What can hang from each mark:
tezu: sufuz
morilur: somav tezu
dozateg: pakun
voti: somav
somav: bepipet dozateg morilur
kese: voti
bupo: gubin somav tezu
pakun: dozateg
gubin: sufuz

Known rows, with every way that one mark hangs from another:
(somav bepipet (morilur tezu)): [6, -15, 0, 10, 20, 6, 2, 23, 3, -16, -26, -35, 8, -25, 0, -17, -40, -4, -24, -1]
(somav bepipet (dozateg pakun) (morilur tezu)): [16, -8, -16, 5, 40, 10, -8, 52, 3, -12, -25, -31, -3, -20, -1, -8, -55, 5, -37, -6]
(bupo tezu): [1, -12, -12, 12, 39, 20, 2, -21, 10, -10, -23, -16, 7, -31, -8, -8, 15, -4, -21, 1]
(kese voti): [2, -9, -13, 14, 28, -2, 6, -12, -3, -10, -26, 14, 24, -4, -12, -7, -41, -14, -19, -4]
(kese (voti (somav dozateg))): [-5, -20, -20, 1, 28, 1, 6, 17, -9, -10, -31, 11, 24, -33, -11, -3, -84, -12, -29, -8]
(pakun dozateg): [-3, 1, -22, 6, 26, 12, 4, 6, -1, -8, -5, -15, 7, -13, -6, 14, 5, 4, -10, -1]
(bupo (gubin sufuz) (somav bepipet (dozateg pakun)) tezu): [12, -34, -53, 16, 55, 12, -20, 16, 11, -11, -2, 23, -5, -11, 20, -24, -17, 1, -54, 2]
(bupo gubin (somav (dozateg pakun)) (tezu sufuz)): [18, -26, -39, 13, 64, 28, -28, 13, 11, -3, -38, 9, -2, 21, -5, -13, -9, -11, -38, 0]
(bupo gubin (somav (morilur tezu))): [19, -35, -7, 13, 38, 15, -12, 46, -2, -11, -12, -38, 22, 11, -15, -13, -44, -6, -37, 6]
(voti (somav bepipet dozateg)): [-5, -20, -12, 1, 14, -12, 0, 15, 2, -12, -2, 0, 3, -51, 9, -4, -60, -3, -25, -6]
(morilur (somav dozateg) tezu): [17, -19, -15, -6, 36, 27, -14, -1, 6, -7, -34, -2, 12, -23, 2, -2, -68, 3, -52, 0]
(bupo (somav morilur)): [12, -32, -9, 15, 10, -21, 10, 36, -2, -8, 3, -7, 31, -24, -13, 6, -27, 2, -17, -1]
(voti (somav bepipet (dozateg pakun) (morilur (tezu sufuz)))): [0, -23, -26, -3, 33, 11, -17, 46, 10, -11, -58, -14, -6, -11, 4, -11, -75, -4, -37, -11]
(bupo gubin (somav bepipet morilur) tezu): [13, -38, -8, 22, 34, 6, 5, 37, 0, -16, -22, -17, 12, -31, 0, -26, -15, -11, -25, 9]
(kese (voti (somav bepipet))): [-9, -29, -11, 7, 19, -19, 6, 0, 5, -16, -30, 25, 19, -50, 4, -15, -64, -16, -27, -8]
(morilur somav (tezu sufuz)): [9, -21, -17, -2, 28, 24, -21, -36, 19, -7, -58, 21, 8, 14, 3, -9, -44, -10, -42, -2]
(voti somav): [-7, -24, -10, 2, 19, -10, -1, 1, 10, -8, 1, -9, 13, -34, -7, 5, -34, -2, -23, -7]
(somav dozateg): [7, -1, -14, 6, 24, 7, 4, 4, -5, -6, 5, -9, 7, -7, -7, 4, -38, 0, -16, -3]
(kese (voti somav)): [-8, -26, -15, 5, 26, -8, 5, 2, 2, -11, -31, 14, 27, -33, -13, -4, -63, -13, -27, -8]

Rows:
[18, -18, -29, -3, 42, 16, -32, -6, 23, -7, -60, 33, -9, -2, 18, -11, -61, -3, -54, -8] | (morilur (somav bepipet (dozateg pakun)) (tezu sufuz))
[14, -32, -16, 12, 33, 22, -20, 28, 0, -9, -40, -22, 16, 45, -11, -19, -45, -17, -29, 4] | (bupo gubin (somav (morilur (tezu sufuz))))
[5, -41, -38, 20, 35, 19, 2, 32, -5, -13, -9, -6, 19, 9, -5, -23, -15, -4, -31, 9] | (bupo (gubin sufuz) (somav morilur) tezu)
[14, -37, -12, 20, 42, 17, 4, 42, -4, -12, -22, -28, 21, -11, -17, -16, -11, -7, -24, 8] | (bupo gubin (somav morilur) tezu)
[21, -17, -21, 4, 34, -12, -6, 12, 16, -7, -10, 38, 1, -36, 14, 3, -56, 8, -43, -7] | (morilur (somav bepipet (dozateg pakun)))
[14, -16, -11, 3, 16, -6, 5, 0, 4, -11, -12, 32, 7, -37, 17, -5, -65, 0, -33, -1] | (morilur (somav bepipet dozateg))
[11, -17, -18, -3, 24, 20, -20, -21, 12, -10, -63, 27, -2, -4, 22, -18, -69, -11, -43, -1] | (morilur (somav bepipet dozateg) (tezu sufuz))
[6, -33, -41, 16, 37, 18, -9, 3, -1, -14, -3, 18, -1, -14, 21, -30, -26, -6, -44, 8] | (bupo (gubin sufuz) (somav bepipet dozateg) tezu)
[5, -26, -27, -2, 50, 16, -6, 68, -5, -11, -63, -20, 25, -30, -21, -5, -97, -2, -50, -12] | (kese (voti (somav (dozateg pakun) (morilur tezu))))
[11, -4, -28, 3, 43, 27, -18, 39, 2, -6, -53, -25, -1, 28, -14, -3, -52, -2, -27, -9] | (somav (dozateg pakun) (morilur (tezu sufuz)))
[10, -30, -21, 18, 32, 24, -1, 38, -8, -14, -54, -1, 4, 7, 4, -31, -39, -20, -17, 8] | (bupo gubin (somav bepipet dozateg morilur) (tezu sufuz))
[11, -25, -29, 13, 47, 34, -18, -1, 0, -7, -41, 3, 4, 20, -2, -20, -18, -18, -28, 7] | (bupo gubin (somav dozateg) (tezu sufuz))
[13, -32, -39, 9, 34, 27, -14, 51, -15, -11, -7, -21, 18, 30, -3, -18, -73, -1, -46, 6] | (bupo (gubin sufuz) (somav dozateg (morilur tezu)))
[-2, -27, -12, 0, 25, 11, 7, 51, -12, -19, -66, -15, 23, -49, -2, -23, -110, -12, -39, -5] | (kese (voti (somav bepipet dozateg (morilur tezu))))
[-3, -14, -38, 15, 48, 39, -6, -15, 3, -13, -4, -7, -3, 27, 2, -26, -5, -7, -27, 7] | (bupo (gubin sufuz) tezu)
[0, -12, -9, 9, 15, 13, -7, 6, 6, -15, -56, -17, -1, 14, 3, -22, -42, -14, -16, -2] | (somav bepipet (morilur (tezu sufuz)))
[17, -7, -21, 4, 49, 19, -9, 54, -1, -8, -26, -41, 7, -5, -17, 2, -51, 9, -38, -7] | (somav (dozateg pakun) (morilur tezu))
[18, -28, -29, 9, 53, 3, -14, 13, 14, -3, -18, 3, 10, -55, -6, 4, 4, 7, -47, -4] | (bupo (somav (dozateg pakun)) tezu)
[19, -31, -50, 9, 52, 21, -24, 65, -4, -8, -2, -14, 13, 31, -5, -12, -65, 7, -58, 0] | (bupo (gubin sufuz) (somav (dozateg pakun) (morilur tezu)))
[16, -20, -11, -2, 28, 14, -9, -4, 9, -12, -35, 10, 4, -39, 18, -12, -70, 0, -53, 0] | (morilur (somav bepipet dozateg) tezu)
[12, -15, -22, -6, 31, 33, -22, -16, 8, -6, -61, 16, 5, 13, 6, -8, -66, -8, -42, -2] | (morilur (somav dozateg) (tezu sufuz))
[-7, -23, -15, -3, 15, 16, -7, 35, -1, -15, -63, -21, 1, -14, 6, -17, -84, -12, -25, -6] | (voti (somav bepipet dozateg (morilur (tezu sufuz))))
[22, -15, -25, 1, 41, 0, -9, 15, 11, -3, -7, 25, 10, -18, -3, 12, -53, 10, -43, -8] | (morilur (somav (dozateg pakun)))
